Each row comes from the steps of one path. Every step used is in the known rows, and no mark comes twice. Write the path behind each row, first mark first.
(in the rows, 128 means zero)
Known rows:
bolok, zedos: [ 91 144 161 132 114 143 145 140 116 128 111 146 135 134 150 113  98 152
 100  79 145 126 129 109 131 146  80 145 138 118 140  99 175 163 159 215
 131 138 150 126  97 180 112 121 183  77 170 102 121 120 144 140]
miver, dufif, muzir, kodu, zedos, nupo: [ 99 116 105  93 116 109 159 114 121  99 129 115 141 116 167 161  67 154
 141  91 130 180 104 136 131 117  94 157 116  87 120 125 154 122 135 142
 105  97 132 135 157 136 113 121 184 116 185  92 105  96 162 127]
bolok, zedos, kodu, muzir, dufif, foto: [ 91 150 173  88 105 106 130 168 115 119 121 137 136 108 139 132 104 169
 146  75 138 116 174 139 156 137  41 157  88 111 159 139 158 139 152 134
 108 139 127 136  87 141 110 108 189  89 182 104  94 148 162 127]
degi, zedos, pugot, miver: [ 95 109 149  91 128  95  89 135 107 139 106  91 136 186 143 130 101 148
  72  73 110 136 107 146  82 134  59 168 136  84 140 135 120 156 157 161
 140 143 149  70 113 134 117 119 177  89 183  74 119 101 153 113]
kodu, muzir, dufif: [106 139 146 110 126  98 152 146  87 106 136 127 164 103 128 106  84 195
 132  84 128 134 131 159 106 160  56 164  89 118 160 126 196 124 151 121
 103 121 118 136  87 126 114 140 161 110 166 131 106 133 169 115]
zedos, bolok: [ 65 150 149 143 128 151 146 129 119 117  98  93  88 158 141  92  62 145
  88  81 108 148 116 136 117 127  48 112 139 126 131 105 127 123 147 186
 131 125 152 133  86 179  91 144 174  97 194  92 130 118 144 119]
miver, dufif, foto: [ 90 143 155  98 120 112 112 156 132 113 113  96  99 146 155 123  85 148
 130  85 127 141 167 141 144 100  18 153 120 113 182 118 101 102 153 162
 143 124 152 111  80 161  98 100 210  95 184  94  84 153 166 142]
degi, zedos: [100 121 163 104 114 112 121 151  95  88  85 100 141 130 179 118  74 125
  69  74 128 138 128 132 113 111  65 165 142 108 149  92 121  98 150 189
 123 157 146 112  96 149 120 122 152  80 173 105 102 118 152 120]
muzir, kodu, zedos, konaz: [ 80 153 128  99  76 114 138 128 107  87 140 114 110 152 170 151  49 164
 107  98 126 135 176 137  93 131 110 120 113 105 116 101 128 110 118 133
 119 140 153 115 144 144 104 116 195  71 221  86 109 119 127 123]
konaz, zedos, pugot, miver, dufif: [104 109 143 122 153 121  91 128 108 129 114  95 151 177 133 118 102 178
 114  69 108 175  92 145  98 130  38 161 126 105 164 144 111 121 142 169
 132 101 147  71  96 150  96 103 203 105 160  89 114 131 173 136]
foto, dufif: [ 73 134 138 131 133 118 133 104 113 108  72 106 124 116 162 102  55 183
  93 114 135 170 137 145 114 144  52 164 123 153 140 114 136  97 167 166
 130 118 160 112  67 155 124 145 186  83 198  62  99 116 135 166]
nupo, zedos: [ 92 146 184 131 134 132 113 120  93 109 113 128 132 129 177 104  89 173
 109  72 137 141 146 128 130 114  76 125 138  90 186  95 142 119 141 183
 118 136 156 125 124 166 139 115 200  88 181 117  89 116 120 121]
kodu, muzir: [115 157 142 126 104 100 150 149  88 102 129 113 138 133 137  85  99 165
 103  90 123 139 155 151  89 123  68 156 127 106 158 128 178 149 155 141
 111 112 129 128 101 126 107 131 157 100 185 139 131 125 138 113]
vafun, kodu, muzir: [112 188 144 138  97  92 148 157  73 110 129 118 126 108 148  92 105 181
 104  82 136 136 167 145  96 137  53 166 106 120 155 129 188 157 137 130
 102  98 118 117 124 137  91 115 176 118 166 169 129 118 142 109]
pugot, miver: [ 98 126 144 121 122 119 105 130  94 119 130  84 118 181 124 106  88 161
  88 109 119 128 120 141  89 144  37 163 120  96 152 125 125 145 163 157
 139 129 151  76 121 154 146 128 183  83 188  93 122 100 146 126]
rosez, kodu, muzir: [125 148 154 130 100 104 149 149  94 104 124 105 135 124 143  95 108 154
 104  92 119 161 160 131 103 120  62 150 112 128 158 126 199 153 148 141
  84 114 126 141 123 124  86 127 168  99 190 139 140  87 125 130]
degi, zedos, kodu: [ 89  86 175 119 111 144 112 148  89  90  79 130 158 106 169 113  59 164
  93  70 127 140 118 117 144 129  63 173 122 127 138 124 140 111 155 164
  95 150 140 132 102 165 122 117 162  62 192  86 102 121 131 122]
miver, dufif, muzir: [ 85 117 147 129 118 106 142 131 106 126 108  99 141 152 136 117  75 158
 133  91 115 162  96 141 103 142  70 152 150 100 142 132 132 112 151 174
 115  74 121 144 138 140 116  85 173 111 171 128 108 139 149 177]
dites, zedos, pugot, miver, dufif, muzir, kodu, vafun: [ 87 137 156 142 145  98 110 101  96 146 158 111 116 149 100 100  68 159
 129 100 114 141  85 174 114 181 125 142 134  99 101 159 144 136 153 140
 105  59 126 112 181 140 146 100 186 123 224 117  98 111 138 146]
zedos, kodu: [ 82  95 162 127 111 151 116 131  99 102  97 133 139 110 148  98  53 184
 115  87 128 140 126 121 147 137  57 170 116 139 142 129 163 129 163 147
 102 132 140 136  94 178 120 129 179  72 202  83 100 123 122 130]
konaz, zedos, dufif: [ 82 123 145 140 138 143 108 119 116  95  90 112 157 134 134 104  86 175
 127  63 157 193 111 134 157 128  60 148 121 144 149 125 126 109 137 200
  80 120 164  64  87 142 125 121 160 100 149 121 106 133 145 132]
kodu, zedos, pugot, miver, dufif, foto: [ 97 128 144  84 116 103  97 153 132 127 119  89 105 170 158 143 105 153
 129  80 118 149 161 139 127 107  18 159 115  89 173 129  86 113 150 151
 138 123 144  81  96 140 109  99 225  91 192  74  94 141 171 132]
konaz, zedos: [ 90 159 163 121 122 151  98 113  95  76  89  95 151 122 137 110  97 157
  95  69 153 162 144 121 142 109  68 153 132 139 126 103 130 122 141 197
  93 136 137  88  87 172 118 129 176 101 177 112 117 126 146 134]
muzir, dufif: [ 87 123 147 107 131 112 140 130 103 108 123 122 146 107 136 118  61 188
 128  90 134 132 120 150 127 159  48 166  93 130 159 103 178 109 155 138
 119 135 129 132  76 158 120 145 174 109 167 107  84 129 171 128]
vafun, kodu, muzir, dufif, foto: [ 89 172 161  86 103  85 130 164 109 116 126 116 114 104 143 129 100 169
 140  82 140 117 188 150 145 131  26 163  81 116 167 126 152 127 144 121
 116 132 126 120  93 137 102 110 196 111 176 127  90 145 172 121]
nupo, zedos, dites: [ 89 167 141 134 102 112  99 136 130 104 117 123 104 133 169 100  68 148
  84  71 143 119 143 131 134 118  74 143 108  97 174  88 168 122 122 175
 152 102 177 159 129 160 130 130 183  56 187 107 105 124 118 145]
nupo, zedos, degi: [ 73 134 173 122 114 139  80 126 135  98 123 115 150 137 196 111  59 200
 100  63 129 143 164 123 142  54  71 123 139 121 181  71 146 132 143 167
 137 111 161 132 108 163 124  99 184  66 169 109 102 119 148 144]
kodu, muzir, dufif, zedos, bolok: [ 85 146 150 134 108 138 168 139 110 125 107 112 129 154 163 110  82 172
 101  71 117 149 124 125 102 148  51 115 115 108 118 114 123 125 127 175
 132 121 160 161  93 138 104 129 176 115 190 110 120 124 156 118]
vafun, kodu: [ 84 178 148 134 102 110 131 142  89 117 111 113  98 105 162 109  74 180
 100  87 149 134 157 127 127 142  37 174 101 146 153  98 168 136 137 152
 121 114 131 103 121 183  95 117 205 119 159 145  99 110 147 124]
degi, zedos, kodu, muzir, dufif, miver, pugot: [125 129 146 129 100 105 147 124  96 139  75 102 185 125 124 109 106 170
 150  79 117 123 101 105 125 147  64 187  70 153 145 100 166 132 135 164
 161 135 105 120 118 114  99 120 156 115 151 104  67 120 142 102]
muzir, kodu: [ 74 146 131 114 126  94 145 102  84 109 137 125 136 125 135 105  63 179
 132 104 125 139 112 160 120 138  88 149 105 131 120 134 153 131 170 129
 116 128 155 134 134 156 114 131 197 108 205 102 113 108 138 117]
vafun, kodu, zedos: [ 99 156 124 118  80 121 132 135  88  92 113 103 104 113 191 136  85 179
 112  89 153 160 170 104 118 131  46 181 101 114 143  72 140 111 136 147
  97 116 109  83 125 159 133 135 228 106 188 120 108 103 146 106]
foto, dufif, muzir: [ 63 132 146 126 112  98 147 110 108 125  77  97 136 129 142 117  65 164
 115 109 127 164 113 144 103 159  82 157 149 120 113 132 135 114 161 168
 110  85 129 142 128 134 135 108 166 101 195  98 108 121 125 192]
miver, pugot: [ 89 155 143 123 119 106 139 131 101 124  85  89 127 157 130  80  85 165
 126 115 131 129 119 115 110 128  63 170 109 157 145  72 163 130 150 195
 174 140 114 115 103 147  91 129 174 104 173 108  89 105 136 118]
nupo, zedos, bolok: [ 68 161 175 153 144 155 133 123 107 119  99 107 100 152 159  95  77 157
  98  64 111 153 122 131 128 118  63  89 144 102 152 105 121 119 131 195
 124 126 156 137 110 178 106 126 192  93 188 103 124 116 131 114]
dites, zedos: [ 98 145 200 150 125 123 133 107  83  74  97  92 126 125 132 107  80 167
  96 100 147 132 153 120 113 131  70 178 154 132 149  96 139 118 148 188
 104 105 102 100  60 175 137 126 190  97 202  99 100 127 148 127]

Which path is each row?
[117 106 140 123  97 127 134 139 106 127 120 105 153 181 186 126  92 180
 105  91 129 156 125 114  83 142  32 163 123  89 147 113  89 116 131 183
 157 111 183 124 113 130 137  96 206 105 185 104  91 127 162 145] => pugot, miver, dufif, zedos
[ 65 125 133 118 124  75 150 108  83 121 121 124 164 132 129 120  70 168
 151  88 122 162  76 162 122 154 108 143 118 114 103 159 134 120 157 142
  86 105 149 135 175 119 127  91 168 112 183 122 116 116 134 141] => degi, zedos, dufif, muzir, kodu
[125 111 126 126  94 125 141  98 123 137 108 108 158 105 133 139  83 161
 134  67 123 123 118 126 141 150  49 179  80 134 162 109 153 130 151 138
 142 120 150 118  96 144 130 145 172 127 165  87  56 138 157 121] => muzir, dufif, miver
[ 98 108 173 140 124 152  96 139 105 113 123 125 111 113 142  87  44 142
  88  88 128 130 119 141 151 155  95 153 130 119 124 122 151 115 153 162
 108 111 141 122 137 168 150 124 155  80 219 112  84 113 123 129] => degi, zedos, kodu, vafun
[ 75 131 130 123 131  81 143 104  74 130 141 114 158 153 117 118  78 182
 154 103 105 152  75 166 101 160  89 146 116 104 110 165 128 127 158 129
 107  88 138 137 180 133 122  88 198 117 190 114 122 117 144 150] => pugot, miver, dufif, muzir, kodu
[ 71 126 128 112 135  71 138 101  85 143 138 119 158 156 120 125  81 181
 155  89 103 157  69 168  99 158 100 148 119 102 107 172 135 139 160 124
 108  90 139 136 175 128 108  89 199 122 192 105 122 115 145 146] => zedos, pugot, miver, dufif, muzir, kodu
[126 107 145 165 102 133 137  86 126 128  89  99 156 124 128 130  89 157
 134  61 136 152 115 116 148 138  59 178 111 138 167 119 120 128 140 175
 121  94 157  77  91 137 141 124 166 118 163  93  63 143 139 122] => dites, zedos, dufif, miver
[ 81 148 140 138 126 107 124 107  98 135 161 117 103 129 111  88  51 147
 124 112 124 130 102 171 129 173 126 134 128 110  99 138 159 134 162 141
 110  76 139 138 186 151 153 116 171 120 228 132  96 106 122 146] => dufif, muzir, kodu, vafun
[113 111 141 121  94 128 147 135 112 121 112 115 151 158 198 123  81 180
 110  87 137 161 134 111  97 131  43 157 126 104 147 100 102 106 132 189
 155 114 181 145  95 138 122 101 203 110 185 108  81 136 159 146] => miver, dufif, zedos
[114 133 126 144 105 112 141 107 124 150  77  89 153 154 118  99  97 160
 153  90 128 143  99 105 133 134  59 176  89 163 156  88 145 134 140 193
 176 124 133  92 113 121 101 123 163 120 151 103  62 117 131 112] => zedos, dufif, miver, pugot
[102 116 142  89 124 117 142 142 131  90  96 109 136 110 177 147  61 114
  80  74 133 150 112 139 134 100  81 160 138  99 140 109 157 126 136 181
 130 139 152 132 114 151  97 124 136  97 166  93  94  98 164 121] => degi, zedos, nupo
[ 89 145 166  83 106 100 125 162 113 110 120 122 129 108 138 125  93 171
 144  82 134 119 177 145 152 129  32 161  86 112 164 137 151 125 153 121
 110 139 126 132  83 138 111 115 187  94 191 106  87 147 161 124] => zedos, kodu, muzir, dufif, foto
[106 131 161 145 121 145 109 126 124 124 143  99  77 127 135  86  60 127
  94 110 129 150 139 137 145 149  84 136 121 140 137  99 184 129 154 168
 105  98 143 128 148 168 127 136 177 102 219 124  94  74 116 151] => rosez, kodu, vafun
[ 94 104 143 115  87 136  94 138 143 110 128 100 165 174 202 126  60 205
  96  77 124 151 149 114 107  73  41 147 128 121 154  82 108 129 134 168
 166  95 178 133  99 139 123  85 189  79 173 100 104 127 177 162] => pugot, miver, dufif, zedos, degi
[103 160 147 120 120  91 154 151  77 113 134 132 155  90 135 112  89 205
 133  78 135 133 139 154 109 168  45 170  74 127 160 126 203 130 139 112
  98 112 111 129 102 134 103 127 174 124 150 152 104 130 172 113] => vafun, kodu, muzir, dufif
[ 85 104 190 136 125 156 105 127  88 103  98 148 152 107 168 103  69 197
 123  69 131 145 129 113 159 130  72 146 120 115 163 127 157 125 150 155
  94 133 149 142 121 177 135 112 194  67 196  95  93 119 109 124] => nupo, zedos, kodu
[ 94 119 170 154 125 168 107 134 116 131 137 147 109 115 129  83  57 155
 103  92 137 126 118 130 160 173 103 143 129 124 123 125 179 146 159 175
 109  99 143 128 136 183 148 124 172  80 217 109  92 114 118 142] => bolok, zedos, kodu, vafun
[ 84 119 132 103  82 140  95 129 142  81 123  96 139 141 198 127  53 191
  98  81 134 157 174 110 129  56  59 157 128 128 154  55 136 122 150 151
 129 109 134 110  93 152 130 126 189  68 189  92 115 112 164 140] => kodu, zedos, degi
[ 83 113 143 148 131 137 142 137 129 130 104 150 144 140 144 106  85 171
 131  70 152 169  99 127 148 153  70 141 126 131 158 124 156 138 149 212
 108 120 173  91  92 148 120 113 163  84 146 114 108 128 142 136] => bolok, zedos, dufif
[ 94 115 154 103  75 124 117 141 142 103 129 114 176 136 198 131  67 208
 106  74 134 149 168 111 120  81  54 147 104 139 145  78 158 140 133 146
 133 106 160 165  98 122 111 100 175  88 176 117 105 109 170 157] => rosez, kodu, muzir, dufif, zedos, degi
[ 82 133 137  96 100 111 116 150 139 107 107 102 102 142 166 135  88 150
 141  82 149 159 177 130 161 107  31 154 110 110 170 112  97 104 150 165
 109 135 154  77  89 133 133 116 199  89 189  95  86 140 148 124] => kodu, zedos, dufif, foto
[123 107 135 155 105 136 126  92 131 144  98 116 159 127 151 128  94 161
 141  50 130 159 113 119 157 129  61 150 104 120 183 119 122 127 136 172
 127 108 183  90 120 134 143 120 171 113 155 101  59 137 124 119] => nupo, zedos, dufif, miver
[ 93 131 141 108 122 139 157 135 147 117 114 141 131 114 157 143  78 133
 101  78 144 143 113 123 146 123  92 146 135 107 134 115 195 171 141 197
 135 126 154 140 113 172  92 125 158  96 165  93 107 100 159 135] => bolok, zedos, nupo
[104 120 130  93  97 126 161 128 145 109 113 120 137 124 188 149  64 142
  97  87 146 151 131 119 126 112  75 157 129  98 126 107 156 147 129 179
 149 124 175 154 116 144 109 125 164 116 187  96  80  99 155 132] => dufif, zedos, nupo
[ 88 149 139 135 135 118 119 107 101 127 167 123  96 126 119  83  47 153
 114 114 126 128 115 172 133 165 112 137 117 122 113 126 162 130 164 140
 120  94 151 122 159 163 145 133 178 113 228 121  92 105 128 126] => muzir, kodu, vafun
[116 145 131 132  97 112 141 105 116 145  78  82 143 150 123 100  99 152
 138  96 121 124 113 103 121 127  61 178  92 159 149  77 151 140 145 187
 188 131 123 109 114 135  99 130 172 119 167  96  67 112 131 112] => dufif, miver, pugot
[ 96 120 179 153 135 160  91 124 104 123 139 135 107 113 141  80  52 166
 110  89 133 133 126 139 159 158 100 134 128 110 146 123 163 125 150 159
 103  99 146 127 150 176 159 122 179  86 222 117  77 112 106 132] => nupo, zedos, kodu, vafun
[112 139 131 143 108 122 131 102 118 141  68  87 164 149 117 102 109 161
 151  79 135 152  99 101 141 128  63 175  88 168 145  91 138 133 132 203
 164 125 130  81 113 124 102 121 162 123 146 105  68 121 133 113] => konaz, zedos, dufif, miver, pugot
[105 101 137 122 149 112 102 132 115 139 123  97 137 182 138 116  90 179
 113  78 102 165  89 152  91 136  35 162 125 103 173 140 119 122 149 158
 145 100 152  82  96 149  97 107 204 102 164  85 109 128 173 137] => zedos, pugot, miver, dufif
[ 89 125 106  91 113 106 161 103 122  97 114 115 139 104 168 163  62 157
 132  99 135 182 111 137 129 124 100 160 115  97 106 126 158 124 141 139
 102 103 134 131 151 133 123 133 182 109 198  77 104  86 150 135] => foto, dufif, muzir, kodu, zedos, nupo
[ 81 103 134 128  96 108 143 127 115 121  98  99 142 147 148 131  84 156
 148  89 136 192 106 120 126 148  79 150 134 106 129 123 137 115 143 174
  69  84 122 118 159 111 139  99 167 107 178 128 115 105 125 166] => rosez, kodu, zedos, dufif, muzir
[ 89 139 139 143 139 108 115 108  95 146 170 110 112 149 102  93  59 155
 128 111 112 138  85 177 119 181 111 135 123 100 108 152 143 129 159 138
 114  66 141 120 195 146 155 102 180 118 216 129 101 108 135 149] => pugot, miver, dufif, muzir, kodu, vafun
[104 119 113  90 106 130 150 124 136  86 117 109 120 115 177 153  64 141
 109  90 142 168 134 122 132 102  75 164 122  93 140  97 163 129 137 159
 118 122 134 118 118 152 119 150 175 104 188  86  97  91 157 114] => kodu, zedos, nupo
[122 137 144 137 100 116 154 121 103 152  84 118 184 127 112 107 116 180
 161  80 121 119 101  98 132 158  70 181  68 156 142 101 182 152 136 172
 162 128 106 126 118 123  97 121 165 115 151 103  73 121 140 111] => bolok, zedos, kodu, muzir, dufif, miver, pugot
[ 77 145 132 135 110 155 146 127 114 103  99  88  89 157 162 112  73 151
  96  82 115 166 130 117 114 123  51 120 131 109 126  88 111 109 141 179
 116 123 132 115  95 166 113 153 195  94 208  84 137 110 145 106] => kodu, zedos, bolok
[112 130 156 114 121  99 152 145  90 108 130 124 161 101 131 114  92 187
 133  87 124 149 135 144 116 157  51 159  78 134 162 123 210 127 146 121
  84 121 116 147 100 125  99 137 167 110 166 132 112 107 162 130] => rosez, kodu, muzir, dufif
[ 59 149 124 136 119 131 159 105 100 113  95  95 110 150 154 120  70 166
 120  89 106 180 107 134 109 142  75 114 123 113  93 119 105 102 144 160
 100 106 131 128 129 146 118 138 204 100 219  78 142 104 136 127] => foto, dufif, muzir, kodu, zedos, bolok
[ 89 109 138  98 114  97 104 120 117 152 105  99 136 186 156 132  99 176
  85  87 121 149 116 137  75 152  56 168 129  94 126 139 114 158 153 161
 152 126 169  84 110 124 127 123 198  99 201  62 108 100 145 134] => foto, dufif, zedos, pugot, miver
[109 145 127 139 104 109 144  96 116 147  59  83 148 144 128  99  93 164
 135 104 122 140 110 108 119 138  58 183  89 172 140  84 143 123 147 186
 187 124 128 104 104 131 102 133 178 115 170  76  65 111 128 130] => foto, dufif, miver, pugot
